Known rows, with every step that occurs
W S: [ 2.36 -0.90  3.42  1.61 -1.56  0.09 -3.59  2.02 -2.08 -0.41  0.53 -0.59
  3.11 -0.98  3.83 -1.87 -2.49  0.00  1.13  0.70 -1.93  0.85 -2.08 -0.23]
C R: [ 2.26 -3.54  1.86  1.13 -1.49  0.24 -4.04 -0.64 -2.71  0.13 -0.44 -0.59
  2.59  0.97  4.46 -1.45 -0.54  2.56  2.89 -0.17 -2.11 -0.63 -1.70  0.25]
R S: [ 1.39 -1.09  3.02 -0.25 -1.90  0.41 -3.55  1.18 -2.57  1.90  0.48 -0.36
  1.59 -1.72  3.37 -0.95 -2.29  0.78  0.71  1.61 -1.17  1.10 -1.15  0.69]
U S R: [ 1.87 -1.22  0.92  1.01 -0.08  1.86 -2.89  0.09 -2.76 -0.42  1.13 -1.02
  1.63  0.14  3.27 -0.10 -3.03  0.16  3.13  1.41 -1.53  0.83 -1.39  2.34]
P S: [ 1.46 -1.88  2.82 -0.73 -1.37 -0.41 -2.68  1.77 -2.50  1.31  0.41  0.06
  3.71  0.00  3.99 -0.92 -2.21  0.82 -0.07  1.27 -0.54  0.84 -1.76  0.56]
U S R C: [ 1.27 -1.38  0.19  1.63 -1.20  1.81 -3.35 -0.99 -2.61 -0.22  2.44 -2.05
  0.62  0.08  3.62 -1.12 -3.43 -0.08  2.00  1.61 -1.96  0.95 -0.41  1.80]
L C P: [ 1.79 -3.19  2.84  1.94 -1.31 -0.12 -3.71 -0.25 -2.16 -0.64  1.14 -0.38
  3.82 -0.87  3.10  1.04  0.12  1.69  2.18 -0.16 -1.09  1.39 -0.81  1.29]
W S R C: [ 1.60 -1.32  1.07  3.24 -1.67  1.37 -3.90 -0.18 -2.29 -1.03  2.20 -2.47
  0.94 -0.14  4.71 -2.28 -3.33 -0.68  1.54  0.52 -3.03  0.87 -0.82 -0.70]
U C: [ 2.52 -1.72  4.65  1.64 -1.52  0.22 -4.37  0.17 -2.48 -0.25  1.92 -0.26
  2.85  1.09  3.99 -0.33 -1.28  0.97 -0.28  0.66 -0.82  0.39 -1.43  1.17]
K U C R S: [ 2.60 -2.86  2.11  1.62 -1.27  0.58 -4.19 -2.25  0.09  1.52  3.44 -0.80
  1.06  0.33  3.29  0.25 -2.26  2.73  0.84 -0.24 -2.51  0.14  1.07  1.47]
U S W: [ 2.06 -0.26  2.16 -0.60 -0.68  0.44 -3.70  1.60 -3.32  0.27  0.79 -0.45
  1.34 -1.19  3.57 -2.66 -2.98  0.69  1.94  1.54 -1.43  1.38 -0.27  1.74]
R S U C: [ 2.10 -1.19  2.98  0.78 -0.42  1.17 -3.68 -0.85 -2.19  0.30  2.56 -0.58
 -0.04 -0.17  3.04  1.62 -4.07  1.05 -1.27  1.61 -1.16  2.21 -0.17  0.97]
L C R S: [ 2.27 -3.73  1.92  1.10 -2.50  0.88 -3.35 -1.30 -2.82 -0.14  0.78 -1.30
  1.56 -1.23  3.71 -0.17 -2.23  1.84  1.27 -0.25 -3.11 -0.18  0.90  0.83]
K U C P S: [ 1.64 -2.41  2.16  0.82 -0.42 -0.64 -2.90 -0.50  0.69  2.00  3.91  0.28
  3.94  0.98  1.97  1.59 -1.45  2.38  0.19  0.26 -0.74  1.83  0.09  1.70]
S R C: [ 1.69 -2.00  1.13  2.40 -1.41  1.55 -4.39 -1.08 -2.86 -0.49  1.40 -1.85
  1.16  1.46  5.68 -1.21 -1.62  0.88  1.95  0.43 -1.90  1.39 -1.40  0.04]
K U: [ 3.54 -2.09  2.73  1.63 -0.14 -0.45 -4.62  0.00 -0.21  1.52  1.38  0.23
  3.15  0.27  4.30 -0.26 -1.11  2.85  2.13 -0.42 -0.55  1.62 -2.47  1.20]
S R: [ 2.17 -2.01  1.85  1.72 -0.11  1.44 -4.08  0.07 -3.06 -0.42  0.18 -0.85
  2.20  1.38  5.28 -0.31 -1.36  1.37  3.06  0.48 -1.11  1.18 -2.27  0.59]
C L: [ 1.80 -1.41  3.52  0.54 -0.93 -1.28 -4.80  1.04 -3.04 -0.07  0.78 -0.56
  3.58 -1.87  4.70 -0.61 -1.03  1.89  2.61  0.02 -2.07  1.18 -0.73 -0.31]
W S R: [ 2.37 -1.36  2.11  2.78 -0.48  1.77 -3.39  0.74 -2.45 -1.19  0.60 -1.20
  1.89  0.06  4.30 -1.33 -2.88 -0.29  2.64  0.30 -2.43  0.94 -1.88 -0.26]
K U C R: [ 3.85 -3.55  2.47  2.63 -0.49  0.20 -4.60 -2.42 -0.30  0.05  2.79 -0.47
  2.48  2.27  4.42  0.04 -1.08  3.46  1.54 -1.28 -2.09 -0.03 -0.05  1.57]
C R S U: [ 1.81 -2.97  0.60  0.47 -0.40  1.33 -3.41 -1.17 -2.47  0.93  0.36 -1.16
 -0.32 -0.63  3.61  0.29 -3.15  2.74  1.86  0.48 -2.29  0.75 -0.56  0.08]
R S U K: [ 0.87 -0.41  1.65 -0.58 -0.04  1.72 -5.01  0.20 -2.15  1.79  2.09  0.36
 -0.38 -0.52  3.12  1.99 -3.37  1.21  1.00  1.40 -0.65  2.11 -1.45  2.57]
P C R S: [ 1.15 -3.12  1.62  1.63 -2.43  0.24 -3.02 -0.88 -2.39  1.32  1.44  0.21
  1.90 -0.72  4.32 -1.15 -2.37  1.76  0.58  0.74 -2.42 -0.64  1.02  0.23]
W S U K: [ 1.87 -0.58  2.39  1.36  0.53  1.63 -5.00  0.96 -1.98 -0.40  2.20  0.16
  0.94  0.10  3.10  0.90 -3.60  0.46  1.36  0.46 -1.00  1.70 -1.98  1.58]

Rows
[ 1.04 -2.35  0.28  1.19 -0.62  1.49 -4.55 -1.79 -2.10  1.24  3.24  0.76
  0.27  0.38  3.95  1.53 -3.42  2.26  0.52  0.54 -1.84  0.25  0.82  2.07]
P C R S U K
[ 2.72 -3.01  1.72  0.41 -1.89  1.03 -3.82 -1.17 -3.71 -0.05  0.63 -1.98
  0.76 -1.74  4.88 -2.11 -2.25  1.96  1.54 -0.46 -3.67  0.64  1.97  0.27]
L C R S W
[-0.01 -2.14  1.70 -0.44 -1.09 -0.55 -2.36  1.62 -1.73  1.88  0.65  0.13
  4.45 -0.48  2.49 -0.04 -1.14  1.61  1.46  1.69 -0.52  1.13 -1.14  0.64]
C P S
[ 1.56 -2.45  0.65  1.98  0.52  0.48 -2.51 -1.56  0.35  0.91  4.03 -0.92
  3.35  1.92  2.92  2.51 -1.95  2.30  1.43  0.27 -1.02  2.21  0.31  1.48]
K U C P S R
[ 2.30 -3.69  2.02  2.89 -1.90 -0.30 -3.61 -1.01 -2.56  0.09  0.87  0.69
  3.43  0.80  5.43 -1.22 -0.85  2.56  0.97 -0.15 -2.06 -0.87 -0.10  0.51]
P C R
[ 3.43 -4.02  2.41  2.06 -1.69  0.51 -3.84 -1.41 -2.91 -1.47  0.31 -1.10
  3.07  0.35  4.55 -0.30 -0.48  2.44  1.96 -1.20 -2.80 -0.58 -0.24  0.67]
L C R
[ 0.66 -1.78  1.58  1.04 -0.38  1.27 -3.23 -1.10 -1.34  0.99  2.99 -0.58
  0.32 -0.63  1.53  2.55 -2.67  1.60  0.24  1.74 -1.23  2.57  0.14  0.97]
R S U C P
[ 1.85 -1.17  1.90  0.67  0.75  1.42 -5.56  0.12 -2.24  0.24  1.79  0.63
  1.38  1.12  3.91  1.71 -2.15  1.79  1.55  0.71  0.05  1.61 -2.65  2.30]
S U K
[-0.10 -2.41 -0.62  0.64 -0.79  0.03 -2.55 -0.36 -1.36  1.17  2.35 -1.30
  1.77 -0.17  2.85  0.67 -2.97  1.89 -0.05  1.64 -0.77  2.48 -0.34 -0.12]
R C P S U
[ 0.27 -2.54  0.31  0.41 -0.12  0.93 -1.90  0.45 -2.21  0.94  0.96 -0.78
  3.60  0.76  3.14  0.72 -1.31  1.45  2.85  1.14 -1.06  1.50 -1.30  0.30]
C P S R
[ 0.95 -3.19  0.67  1.61 -0.37  1.02 -1.90 -0.53 -2.41 -0.52  1.49 -1.34
  3.72  0.07  3.55  1.77 -1.26  1.28  1.95 -0.04 -1.54  1.56  0.08  1.14]
L C P S R
[ 3.80 -1.68  3.94  2.24 -0.48 -0.48 -4.88 -0.95 -0.03  0.62  3.11 -0.05
  2.91  1.36  4.08  0.63 -1.48  2.23  0.32 -0.14 -0.62  1.45 -1.30  1.69]
K U C
[ 2.32 -2.43  2.53  2.77 -0.49 -0.42 -4.39 -1.31  0.44  1.04  3.43  0.18
  3.27  0.97  2.65  1.62 -0.12  2.85  1.81 -0.10 -0.62  1.89 -0.81  1.66]
K U C P
[ 2.65 -0.47  3.20  2.84  0.32 -0.07 -4.03 -0.05 -1.94 -2.13  3.46 -1.08
  1.77 -1.88  3.55  1.11 -4.27  0.61  0.04  0.20 -3.16  1.92  0.97 -0.85]
W S U C L
[ 1.62 -2.69  2.80  0.77 -2.17  1.02 -3.56 -1.31 -2.65  0.82  1.96 -1.10
  0.98  0.38  3.05 -0.66 -2.11  1.32  0.30  0.67 -2.87 -0.85  0.77  0.71]
U C R S
[ 2.39 -3.18  1.43  0.75 -0.02  0.88 -2.77 -1.57 -1.89 -0.65  2.15 -1.01
  1.73  1.91  3.67  1.51 -3.42  2.06 -0.84  0.29 -1.98  0.10  0.67  0.44]
P S U C R
[ 1.50 -2.41  1.31 -0.43 -1.63  0.80 -3.84  0.04 -3.34  1.35  0.02 -1.58
  0.46 -0.89  4.45 -3.30 -2.22  1.91  2.58  0.41 -3.18  0.40  0.93 -0.27]
C R S W
[ 0.34 -1.69  2.40 -0.29 -0.98 -0.31 -3.09  0.81 -2.49  0.59  2.35 -0.65
  3.27  0.44  3.03 -0.67 -1.95  1.07 -0.05  1.51 -1.31  1.60  1.16  0.36]
U C P S W
[ 1.85 -1.22  1.77  0.01 -0.14  1.07 -3.59  0.13 -2.34  1.38  0.79 -0.35
  0.11 -1.44  3.44  0.84 -3.75  1.49  0.56  1.50 -1.04  2.66 -1.36  0.48]
R S U
[ 1.44 -0.64  2.69  0.61 -0.16  0.10 -4.32 -0.85 -2.45  0.08  3.52 -1.28
  0.65 -2.23  3.47  1.98 -4.23  1.36 -0.20  0.97 -2.75  2.41  1.58 -0.26]
R S U C L
[ 0.85 -1.95 -1.89  2.59 -0.08  1.17 -3.34 -2.08  0.31  1.19  4.06 -1.78
  0.92  0.07  2.54  0.50 -2.37  2.14  4.11  0.62 -1.59  2.45  0.27  2.51]
K U S R C P
[ 2.92 -1.16  2.29  2.19  0.14  0.73 -3.28  1.16 -1.62 -0.86  0.53 -0.78
  1.22 -0.96  3.55 -0.16 -3.80  0.72  1.09  0.66 -1.69  2.09 -2.01 -0.21]
W S U
[-0.41 -1.65  0.50 -0.39 -1.87 -0.50 -3.20  0.71 -2.68  1.86  2.15 -1.66
  2.37 -0.45  3.87 -2.67 -1.80  1.11  0.87  1.82 -1.72  2.06  0.59 -0.60]
R C P S W
[ 1.18 -2.20  0.31 -0.29 -0.18  2.07 -4.86 -1.18 -2.31  1.28  2.06 -0.45
 -0.65  0.42  3.12  1.26 -3.04  2.37  2.29  0.27 -1.84  0.44 -0.39  2.17]
C R S U K
[-0.26 -1.60  0.39 -0.89  0.68  0.98 -3.56  0.71 -1.59  1.74  2.48  0.58
  2.36  1.12  2.06  2.88 -2.17  1.74  1.46  1.17  0.29  1.86 -1.50  2.47]
C P S U K
[ 0.33 -2.07  0.01  3.83 -1.74  1.55 -3.41 -0.54 -1.58 -0.66  2.32 -2.45
  1.47 -0.26  3.45 -1.43 -2.14 -0.03  3.16  0.72 -2.84  1.54 -0.32 -0.67]
W S R C P
